What can hang from each mark
J_348: J_488 J_787
J_787: J_348
J_488: J_348 J_932
J_934: J_999
J_999: J_251 J_282 J_934
J_841: J_932
J_251: J_77 J_999
J_77: J_251 J_934
J_932: J_282 J_488 J_841
J_282: J_932 J_999

Every row comes from one small tree of marks. The marks that hang from a mark follow it in brackets, in the order of their numbers. Every link used is in the known rows. Which tree was each row made from?
Known rows
J_934(J_999): [ 0.08  0.07  0.21  0.11 -0.18 -1.32 -0.29 -0.27 -0.13  0.76 -0.33  0.65
 -0.04 -0.16  0.51 -0.73 -1.11 -0.22  0.50  0.01 -0.45  0.12  0.08 -0.24]
J_934(J_999(J_251 J_282)): [ 0.34 -0.30 -0.15  0.03 -0.22  0.86 -0.40 -1.17  0.54  0.59 -0.44 -0.54
  0.65 -1.11  1.19 -0.36 -1.77 -1.33  0.14 -0.66 -0.67 -0.28  0.11 -0.82]
J_251(J_77 J_999(J_282(J_932) J_934)): [-0.99 -0.62  0.50 -0.13 -0.34  1.51  0.23 -0.83  0.16 -0.11 -0.15 -0.51
 -0.45 -0.31 -0.98  0.72 -0.81 -1.07 -1.35 -1.03 -1.49  0.21  0.02 -2.48]
J_251(J_77(J_934)): [-0.21 -0.41 -0.03  0.00 -1.22  0.15  0.19 -0.46 -1.13 -0.15 -0.17  0.24
 -1.08 -0.01 -0.90  0.66  1.30  0.03 -1.04 -0.49  0.15  0.23 -0.20  0.02]
J_932(J_282 J_488(J_348(J_787)) J_841): [-0.58  0.25  0.78  0.23  0.17  4.07 -0.67  0.02  1.70 -0.11 -0.46  1.71
  0.63 -0.37 -1.08  0.52  1.59  0.08  1.37  1.50 -1.70 -0.80  0.51 -0.03]
J_77(J_251 J_934(J_999)): [-0.24  0.19 -0.56 -0.21 -0.64  0.19 -0.50 -1.20 -0.31  0.56 -0.32  0.69
 -0.70 -0.31  0.28 -0.74 -1.09 -0.51 -0.12 -0.40  0.08 -0.22  0.02  0.68]
J_77(J_251(J_999(J_282)) J_934): [-0.93 -0.12 -0.49 -0.60 -0.61  1.39 -0.33 -1.34  0.56 -0.16 -0.48 -0.76
 -0.20 -0.15 -0.32  0.10 -0.31 -1.04 -0.86 -0.73 -0.02 -0.41 -0.16 -0.14]
J_934(J_999(J_251(J_77) J_282(J_932(J_488 J_841)))): [ 0.54 -0.04  0.95  0.18 -1.02  3.98 -0.52 -0.97  1.47  0.61 -0.60  2.20
 -0.55 -0.51 -0.03  0.24 -1.66 -0.95  2.39 -1.00 -2.39 -0.31  0.50 -1.45]
J_787(J_348(J_488(J_932(J_282(J_999(J_251 J_934)))))): [ 0.80 -0.37 -0.64 -0.28  0.51  4.70 -0.06 -1.66 -0.21 -0.18 -0.72 -1.46
  0.28 -2.13  0.18  0.32  0.89 -1.40 -0.03  0.24 -2.49 -0.12  0.16  0.07]
J_77(J_251 J_934(J_999(J_282(J_932(J_841))))): [ 0.41  0.02  0.29 -0.25 -0.53  4.40 -0.95 -1.98  1.44  0.71 -0.30  0.99
 -0.61 -0.30 -0.85 -0.39 -2.09 -0.50  1.07 -0.57 -0.40 -0.79  0.53 -0.52]
J_77(J_251(J_999(J_282 J_934))): [-1.08 -0.17 -0.46 -0.35  0.16  1.60 -0.13 -0.99  0.57 -0.43 -0.34 -0.99
  0.23 -0.62  0.05  0.25 -1.16 -1.57 -1.22 -1.11 -1.00 -0.27 -0.08 -0.70]
J_488(J_932(J_841)): [ 0.46  0.09  1.37 -0.01  0.26  2.20 -0.59  0.33  0.90  0.12 -0.21  0.98
  0.17 -0.20 -0.71  0.63  0.31  0.63  1.05  0.74 -0.97 -0.13  0.40  0.61]
J_488(J_348(J_787) J_932(J_282(J_999(J_251)) J_841)): [-0.26 -0.40  2.59  0.37  1.38  4.39 -0.63 -0.72  1.78  0.39 -0.69 -0.06
  1.31 -1.76  0.27  0.28  0.99 -0.35  1.12  1.51 -2.33 -0.66  0.34  0.12]
J_77(J_251 J_934(J_999(J_282(J_932)))): [-0.08 -0.19 -0.64 -0.40 -0.66  2.62 -0.50 -1.85  0.76  0.77 -0.09 -0.09
 -0.85 -0.46 -0.42 -0.48 -2.03 -0.75 -0.08 -0.54  0.33 -0.72  0.37 -0.68]
J_348(J_488): [ 0.27  0.21 -1.05 -0.26 -0.21  0.22 -0.18  0.25 -0.22  0.62  0.20  0.04
  0.59 -0.61 -0.51  0.15  0.81  0.02  0.90  0.83 -0.44  0.47  0.09  0.36]
J_999(J_251(J_77) J_282): [ 0.07 -0.60  0.39  0.21 -0.65  1.71  0.25 -0.34 -0.03 -0.23 -0.28 -0.47
 -0.04 -0.85  0.30  0.82  0.24 -1.03 -0.27 -1.27 -0.59  0.05 -0.01 -0.67]
J_251(J_999): [-0.81  0.17  0.44 -0.20  0.08 -1.12 -0.18 -0.06  0.26  0.10 -0.35  0.15
  0.43  0.29  0.23 -0.28 -0.16 -0.37 -0.13 -0.10 -0.95  0.32 -0.22 -0.57]
J_488(J_348(J_787) J_932(J_282(J_999(J_934)))): [-1.10 -0.86  1.21  0.15  1.34  2.48  0.07 -0.63  0.45  0.27 -0.32 -1.50
  0.47 -1.85 -0.42  0.48  0.94 -0.43 -1.17  1.77 -1.47 -0.65  0.23 -0.48]
J_841(J_932(J_282(J_999(J_251 J_934)) J_488(J_348))): [ 0.15 -0.57  0.25  0.01  0.53  5.37  0.19 -2.17  0.67  0.27 -0.39 -0.39
  0.54 -1.58 -0.35  0.85  0.98 -1.56 -0.99  0.15 -2.11 -1.21  0.18  0.02]
J_934(J_999(J_282)): [ 0.22 -0.35 -0.03  0.03 -0.36 -0.18 -0.28 -0.61  0.40  0.72 -0.47 -0.35
  0.02 -0.43  0.27 -0.36 -1.33 -0.61  0.38 -0.28 -0.16 -0.31  0.20 -0.77]
J_488(J_348 J_932(J_282 J_841)): [ 0.34 -0.23  1.86  0.12  0.29  4.30 -0.58  0.29  1.20  0.22 -0.43  1.12
  0.07 -0.38 -1.10  0.78  2.10  0.65  0.53  1.24 -1.54 -0.86  0.75  1.00]
J_934(J_999(J_251(J_77) J_282(J_932(J_488(J_348(J_787)))))): [-1.21 -0.54  0.73  0.19 -0.16  2.16 -0.08 -0.04  1.18  0.68 -0.23  0.80
  0.70 -1.49  0.44  0.47 -0.99 -1.10  0.95 -0.36 -1.82 -0.17  0.44 -1.66]
J_999(J_251 J_282(J_932(J_841)) J_934): [ 0.54 -0.34  0.00 -0.08  0.42  6.10 -0.61 -2.09  1.36 -0.40  0.19 -0.46
  0.70 -1.22 -0.31  0.59 -1.93 -1.27 -0.46 -0.82 -1.36 -0.58  0.32 -1.74]
J_488(J_348(J_787) J_932(J_282(J_999) J_841)): [-0.46 -0.44  2.71  0.37  1.25  3.42 -0.47 -0.09  1.64  0.55 -0.69  0.20
  0.70 -1.08 -0.70  0.28  1.44  0.42  1.31  1.98 -1.86 -0.69  0.46  0.17]
J_348(J_488(J_932(J_282 J_841)) J_787): [ 0.27  0.50  0.54 -0.07  0.13  4.06 -1.14  0.06  1.43  0.84 -0.17  1.09
  1.27 -1.09 -1.93  0.92  1.54  0.50  1.77  3.07 -1.85  0.05  0.62 -0.04]

Write each row's tree
[-0.92 -0.15  1.62  0.17  1.21  2.96 -0.23 -0.15  1.98  0.41 -0.14  1.03
  0.53 -0.56 -0.25 -0.15 -0.46  0.22  2.55  0.77 -1.74 -0.51  0.33 -0.71]
J_282(J_932(J_488(J_348(J_787)) J_841) J_999)
[ 0.03 -0.40  0.01  0.25 -0.70  3.06  0.41 -1.90 -0.34 -0.18 -0.82  0.07
 -1.50 -1.14  0.29  0.23  0.55 -1.67  0.10 -0.43 -2.48 -0.46 -0.21 -0.85]
J_932(J_282(J_999(J_251(J_77) J_934)) J_488)
[ 0.72 -0.01  0.57 -0.01 -0.24  3.34  0.12 -1.50  1.10  0.85 -0.64  0.47
 -0.56  0.10 -1.30  0.38  0.94 -0.44  1.03  1.09 -1.08 -1.06  0.22 -0.12]
J_841(J_932(J_282(J_999) J_488))
[-0.52  0.34 -0.16 -0.73 -0.83  5.11 -0.85 -1.77  2.17 -0.06 -0.46  1.32
 -0.71  0.32 -1.22  0.26 -1.03 -0.74  1.27 -0.41 -1.26 -0.86  0.28 -0.72]
J_77(J_251(J_999(J_282(J_932(J_488 J_841)))) J_934)
[-0.97  0.23  0.92  0.06  0.72  3.51 -0.52  0.40  1.96  0.06  0.20  1.73
  0.99 -0.31 -0.84  0.44 -0.09  0.44  1.66  0.88 -1.38 -0.38  0.54 -0.62]
J_282(J_932(J_488(J_348(J_787)) J_841))
[ 0.10 -0.81  1.91  0.19  0.94  4.49 -0.20 -0.97  0.68  0.18 -0.63 -0.22
 -0.38 -1.25 -0.70  0.44  1.33 -0.13 -0.02  0.85 -2.17 -1.00  0.46  0.46]
J_488(J_348 J_932(J_282(J_999(J_934)) J_841))
[-1.50 -0.22 -0.54 -0.84 -0.46  3.55 -0.17 -0.99  1.48 -0.01 -0.16  0.15
 -0.45 -0.19 -0.53  0.34 -0.11 -0.80 -0.15 -0.65 -0.70 -0.95  0.27 -0.20]
J_77(J_251(J_999(J_282(J_932(J_488(J_348))))) J_934)
[-0.21 -0.15 -0.02 -0.37 -0.60  5.17 -0.76 -1.28  1.73  0.58 -0.38  1.67
 -0.73 -0.52 -0.65 -0.05 -0.95 -0.42  1.58 -0.61 -0.95 -1.27  0.72  0.29]
J_77(J_251 J_934(J_999(J_282(J_932(J_488(J_348) J_841)))))
[ 0.46 -0.09  1.72  0.16  0.75  2.56 -0.21 -0.97  1.23  0.52 -0.19  0.60
 -0.38  0.03 -0.23 -0.65 -1.16  0.18  2.07 -0.06 -1.11 -0.32  0.16 -0.79]
J_282(J_932(J_841) J_999)
[-0.61 -0.45  1.80  0.47  0.27  3.78  0.27 -0.72  0.90  0.59 -0.62  0.59
  0.81 -1.26 -0.72  1.20  2.00 -0.94  0.41  0.62 -2.25 -0.50  0.18 -0.32]
J_841(J_932(J_282(J_999(J_251(J_77))) J_488(J_348(J_787))))
[ 0.06 -0.77 -0.30 -0.09 -1.28  2.32  0.09 -1.39 -0.51 -0.33 -0.28 -0.87
 -0.44 -0.97 -0.35  0.99  0.62 -1.06 -1.37 -1.10 -0.09 -0.17 -0.18 -0.60]
J_999(J_251(J_77(J_934)) J_282)
[ 0.06 -0.59 -0.96 -0.11  0.12  2.97 -0.05 -1.61  0.12 -0.57  0.02 -1.74
  0.71 -1.54  0.44  0.61 -1.15 -1.66 -1.73 -0.89 -0.48 -0.42 -0.07 -1.04]
J_999(J_251 J_282 J_934)
[-0.25 -0.41  0.04  0.26 -0.28  1.34  0.24 -0.72 -1.03 -0.57 -0.03 -0.18
 -0.07 -1.13  0.33  0.75 -0.02 -1.20 -1.51 -1.29 -1.33  0.42 -0.21 -0.62]
J_999(J_251(J_77) J_934)
[ 1.43  0.04  0.83 -0.07  0.44  5.72 -0.59 -1.08  0.96  0.07 -1.08  0.20
  0.46 -1.36 -0.18  0.14  1.40 -0.56  2.42  0.39 -2.86 -0.16  0.41  0.73]
J_787(J_348(J_488(J_932(J_282(J_999(J_251)) J_841))))
[-1.02 -0.03  0.29 -0.68 -0.32  5.22 -0.64 -1.11  2.12 -0.09 -0.39  1.20
 -0.28  0.00 -0.94  0.42 -0.04 -0.58  0.93 -0.66 -1.41 -1.05  0.44 -0.02]
J_77(J_251(J_999(J_282(J_932(J_488(J_348) J_841)))) J_934)
[-1.38 -0.35  0.78  0.00  1.07  1.11  0.28  0.04  1.35  0.51  0.05 -0.01
  0.33 -0.76  0.21 -0.27 -0.51 -0.05  1.49  0.81 -0.98 -0.43  0.17 -0.87]
J_282(J_932(J_488(J_348(J_787))) J_999)
[-0.81 -0.41  1.18 -0.10 -0.54  0.80  0.17 -0.07  0.68  0.28 -0.29  0.11
 -0.48  0.29 -0.82  0.44 -0.33 -0.47  0.07 -0.87 -1.22  0.27  0.10 -2.04]
J_251(J_77 J_999(J_282(J_932)))
[-0.16  0.09  0.81 -0.08  0.24  3.80 -0.28  0.27  1.57  0.04  0.08  2.00
 -0.07  0.11 -0.68  0.34  0.29  0.50  1.75  0.06 -1.40 -0.63  0.62  0.09]
J_282(J_932(J_488(J_348) J_841))
[-1.05  0.30 -0.25 -0.51 -0.40  0.31 -0.44 -1.04  0.07 -0.09 -0.36  0.24
 -0.24  0.14  0.01 -0.22 -0.15 -0.65 -0.76 -0.44 -0.40  0.04 -0.30  0.36]
J_77(J_251(J_999) J_934)
[ 0.01  0.02  0.31 -0.12  0.62  2.75 -0.56 -0.98  0.89  1.17 -0.34 -0.89
  1.27 -2.20  0.02  0.17  0.67 -0.68  1.36  2.62 -1.97  0.03  0.13 -0.37]
J_348(J_488(J_932(J_282(J_999(J_251)))) J_787)
[ 0.00 -0.77 -0.07  0.02 -1.55  0.06 -0.06 -1.05 -0.76  0.56 -0.62 -0.08
 -1.13 -0.49 -0.66  0.25 -0.08 -0.55 -0.64 -0.72 -0.04 -0.07  0.02 -0.76]
J_251(J_77(J_934(J_999(J_282))))
[ 0.01 -0.73  0.11 -0.09 -1.37  1.23 -0.12 -1.35 -0.19  0.81 -0.24  0.15
 -1.31 -0.32 -1.05  0.14 -0.89 -0.42 -0.40 -0.59 -0.16 -0.17  0.23 -1.61]
J_251(J_77(J_934(J_999(J_282(J_932)))))
[-0.77 -0.70 -0.04 -0.16  0.74  2.26  0.51 -0.82  0.44  0.14  0.07 -0.41
 -0.66 -0.94  0.18 -0.10 -0.57 -0.53  0.13 -0.24 -1.32 -0.70  0.15 -0.61]
J_282(J_932(J_488(J_348)) J_999(J_934))
[ 0.43 -0.25 -0.01 -0.21 -1.48  5.91 -0.42 -1.80  1.09 -0.22 -0.26  1.20
 -0.93 -0.52 -1.16  1.11 -0.14 -0.75  0.86 -0.82 -1.31 -0.62  0.25 -1.13]
J_999(J_251(J_77(J_934)) J_282(J_932(J_488 J_841)))
[-0.60  0.05  0.55  0.04  0.25  3.74 -0.21 -0.14  1.47  0.41 -0.10  0.87
  1.28 -0.42 -1.87  1.31  1.96 -0.12 -0.27  1.81 -0.94 -0.83  0.54 -0.07]
J_841(J_932(J_282 J_488(J_348(J_787))))
